Each row comes from the steps of one path. Every step used is in the known rows, and no mark comes twice. Write the path behind each row, first mark first.
Known rows:
nutan -> nufure -> nubule -> danepo -> baru: -0.476 -1.104 -2.462 2.309 -2.136 -2.280 3.417 2.124 -1.132 -1.600 -0.929 0.521 -3.259 5.296 -0.853 1.339 -0.022 -1.402
zoki -> baru -> nutan -> nufure: 0.193 -2.044 0.988 1.209 -0.888 2.872 -0.941 -0.876 0.637 2.880 -0.780 -0.705 -4.289 -1.039 -2.052 -4.078 -1.202 0.164
nubule -> nufure -> fogekof -> zoki -> zunefis: 4.150 -0.256 -2.494 -3.609 1.343 0.442 3.418 -3.181 2.345 -0.066 -2.478 -1.028 2.122 2.554 -0.551 -1.927 3.284 1.611
nubule -> nufure -> fogekof -> zoki: 4.242 -0.944 -2.031 -4.418 2.506 -1.352 3.433 -1.147 0.078 -2.152 -1.399 -0.855 1.226 2.954 0.935 -1.609 1.046 1.006
nubule -> nufure -> nutan -> baru -> zoki: 1.197 -4.747 0.782 -1.702 -0.311 -0.677 2.802 -1.521 -0.472 1.545 0.324 -2.358 0.490 -0.767 -3.494 2.229 -4.517 0.732
nufure -> nutan: 5.860 -0.834 -0.605 -2.090 -1.351 -0.153 3.697 0.319 0.516 0.343 -2.648 0.541 -2.584 -0.331 -3.931 -2.128 -3.460 -3.019
danepo -> baru: 2.204 -0.397 -0.182 0.748 -3.144 -0.756 3.620 1.383 -0.130 0.683 -2.799 0.313 -1.716 1.797 -3.506 -2.712 1.015 -6.483
baru -> zoki: 1.284 -2.383 2.601 -2.293 -0.546 -0.095 0.771 0.671 -0.482 1.728 -1.833 1.027 -1.397 -2.357 -2.066 -1.318 -2.438 -3.058
baru -> zoki -> zunefis: 1.177 -1.379 2.202 -1.477 -1.568 1.882 0.779 -1.279 1.967 3.836 -2.804 0.731 -0.476 -2.788 -3.846 -1.778 -0.116 -2.420
nufure -> fogekof -> zoki: 4.186 0.083 -2.097 -3.978 1.553 -0.135 3.444 -0.800 0.302 -1.492 -1.510 0.250 0.215 1.880 0.787 -2.210 -0.570 -1.735
danepo -> baru -> nutan -> nufure -> nubule: -3.624 -1.754 -0.653 2.205 -3.079 -0.850 1.575 -0.161 -2.023 0.432 0.625 0.747 -2.814 0.729 0.552 -1.775 -2.814 -1.229
zoki -> fogekof: 1.457 1.131 0.526 -2.077 -0.777 1.785 -0.616 0.812 0.855 1.564 -3.185 -1.228 -1.418 -0.646 -5.546 -1.682 0.252 -2.451
nufure -> nutan -> baru -> zoki -> fogekof: -0.507 -2.343 0.739 -1.417 -1.145 1.588 0.449 -1.477 0.812 2.941 0.005 -2.423 0.121 -1.852 -5.264 3.212 -4.624 -1.139
nutan -> nufure: 1.406 -1.311 0.137 0.264 -1.449 1.359 -0.526 0.399 1.488 2.108 -2.187 -0.719 -3.889 0.805 -2.808 -3.246 -2.071 -0.122
danepo -> baru -> nutan -> nufure -> fogekof -> zoki: -1.443 -2.236 -0.754 2.431 -0.527 -0.423 0.903 -2.187 0.671 -0.685 -0.422 1.154 -1.916 3.718 2.341 -2.203 -0.881 -0.561
nufure -> fogekof -> zoki -> baru -> nutan: 3.053 -0.870 -1.180 -2.801 2.049 1.430 2.969 -2.165 -0.422 -0.932 0.149 -0.092 -0.336 -0.184 1.831 -3.035 0.423 -1.513
nubule -> nufure: 3.398 -1.180 0.693 -2.942 -0.292 -0.511 1.795 0.694 -0.619 0.121 -2.767 -1.194 -0.925 0.756 -3.840 -2.620 0.514 -0.549
nutan -> nufure -> fogekof: 1.917 -0.903 -1.950 -0.031 -1.091 0.299 0.981 -0.367 1.492 0.522 1.195 -0.478 -2.653 2.287 2.288 -2.394 -3.071 2.118
fogekof -> zoki: 3.605 -0.026 -0.245 -3.708 1.043 0.894 1.910 -0.128 0.532 0.073 -4.980 0.217 -1.219 0.254 -4.453 -2.997 0.380 -4.110

Write each row's path:
-0.618 -3.401 0.768 -1.911 0.091 0.515 0.355 -1.665 0.481 2.229 0.175 -3.501 1.267 -0.706 -4.896 3.805 -3.092 1.518
nubule -> nufure -> nutan -> baru -> zoki -> fogekof
5.114 0.278 -1.537 -3.413 1.583 2.014 3.346 -0.052 0.929 1.031 -4.086 -1.086 -1.046 0.133 -3.526 -3.070 2.731 -4.802
fogekof -> zoki -> baru
-4.298 -1.909 -0.182 2.147 -1.091 -1.428 -0.216 1.668 -0.394 0.115 0.049 0.264 -1.729 3.292 -0.531 4.851 0.078 -0.513
nutan -> nufure -> nubule -> danepo -> baru -> zoki -> fogekof
3.078 -1.536 -1.567 -1.487 -2.033 0.959 4.000 -0.972 0.038 1.158 -0.953 -2.242 -1.360 -0.157 -5.602 -0.284 -4.641 -2.140
nufure -> nutan -> baru
0.712 -1.898 -0.845 1.169 -0.480 1.769 0.523 -1.763 0.632 1.286 2.861 -0.946 -3.077 0.316 3.318 -3.232 -1.835 2.373
zoki -> baru -> nutan -> nufure -> fogekof
0.219 -2.552 2.075 0.898 -2.316 -1.344 2.551 1.142 -0.323 1.622 -1.518 1.417 -0.967 -0.074 -1.744 -0.779 -0.275 -6.138
danepo -> baru -> zoki
-2.544 -3.238 -0.305 2.217 -1.423 -2.775 2.398 1.768 -1.268 -0.596 0.186 1.534 -2.381 3.287 1.065 3.297 -1.561 -1.286
nutan -> nufure -> nubule -> danepo -> baru -> zoki
-1.564 -1.200 0.245 0.508 -1.798 -2.417 3.970 1.234 -3.838 -3.295 -0.985 2.124 -1.561 1.970 -1.456 0.772 -0.589 -3.352
nufure -> nubule -> danepo -> baru -> nutan
-3.144 -1.766 1.722 -1.553 -0.793 2.388 -1.493 -0.781 0.170 3.258 -0.354 -2.899 0.546 -2.233 -5.513 1.925 -2.196 -1.448
nutan -> baru -> zoki -> fogekof
3.071 -2.641 -1.370 -1.894 -1.086 -0.196 3.974 -1.135 -0.151 0.699 -0.738 -3.305 -0.019 1.146 -5.147 0.389 -3.176 0.633
nubule -> nufure -> nutan -> baru
3.932 -0.606 -3.858 -1.124 1.665 1.518 2.526 -1.265 2.455 0.923 0.058 -1.623 -1.569 2.877 2.491 -2.363 0.957 0.493
nutan -> nufure -> fogekof -> zoki -> baru
-1.504 -2.990 1.796 -1.671 -1.240 1.206 1.156 -0.602 -0.821 2.457 -0.034 -1.702 -0.107 -2.387 -3.965 0.462 -3.638 -2.349
nutan -> baru -> zoki
-0.450 -0.893 2.590 -2.460 -0.120 1.268 -1.872 0.458 0.500 2.477 -1.875 -0.511 -0.811 -2.579 -3.710 0.102 -0.885 -2.231
baru -> zoki -> fogekof
-0.127 -1.608 -1.574 -1.366 2.559 1.330 1.325 -0.547 -1.155 -1.504 -1.498 -0.083 -2.782 1.754 -0.211 0.412 0.227 1.228
fogekof -> zoki -> baru -> nutan -> nufure -> nubule -> danepo
-2.249 -3.102 2.213 4.744 -1.980 -0.223 -0.683 0.406 -0.091 -0.677 -2.892 1.955 -4.884 4.080 -3.302 -0.787 -0.296 -0.893
nubule -> danepo -> baru -> nutan -> nufure
0.546 -1.958 0.354 -0.085 1.404 3.277 -0.763 -1.916 1.341 2.177 -2.971 -0.449 -3.392 -0.296 -2.576 -3.742 0.328 -0.688
fogekof -> zoki -> baru -> nutan -> nufure
3.148 -1.778 -1.025 -3.396 3.114 0.072 2.793 -2.483 -0.730 -1.379 0.226 -1.210 0.631 1.007 2.073 -2.393 2.168 1.304
nubule -> nufure -> fogekof -> zoki -> baru -> nutan
0.213 -0.206 -2.332 -1.650 -1.362 -0.057 1.797 0.823 -0.924 0.864 0.121 -0.793 -2.730 0.307 -0.152 -1.717 -3.473 0.637
nutan -> nufure -> nubule
3.854 -1.172 -1.306 -2.977 0.110 -1.646 3.254 -0.237 -0.603 -1.253 0.620 -1.326 0.179 2.041 1.805 -1.748 -0.353 1.843
nubule -> nufure -> fogekof
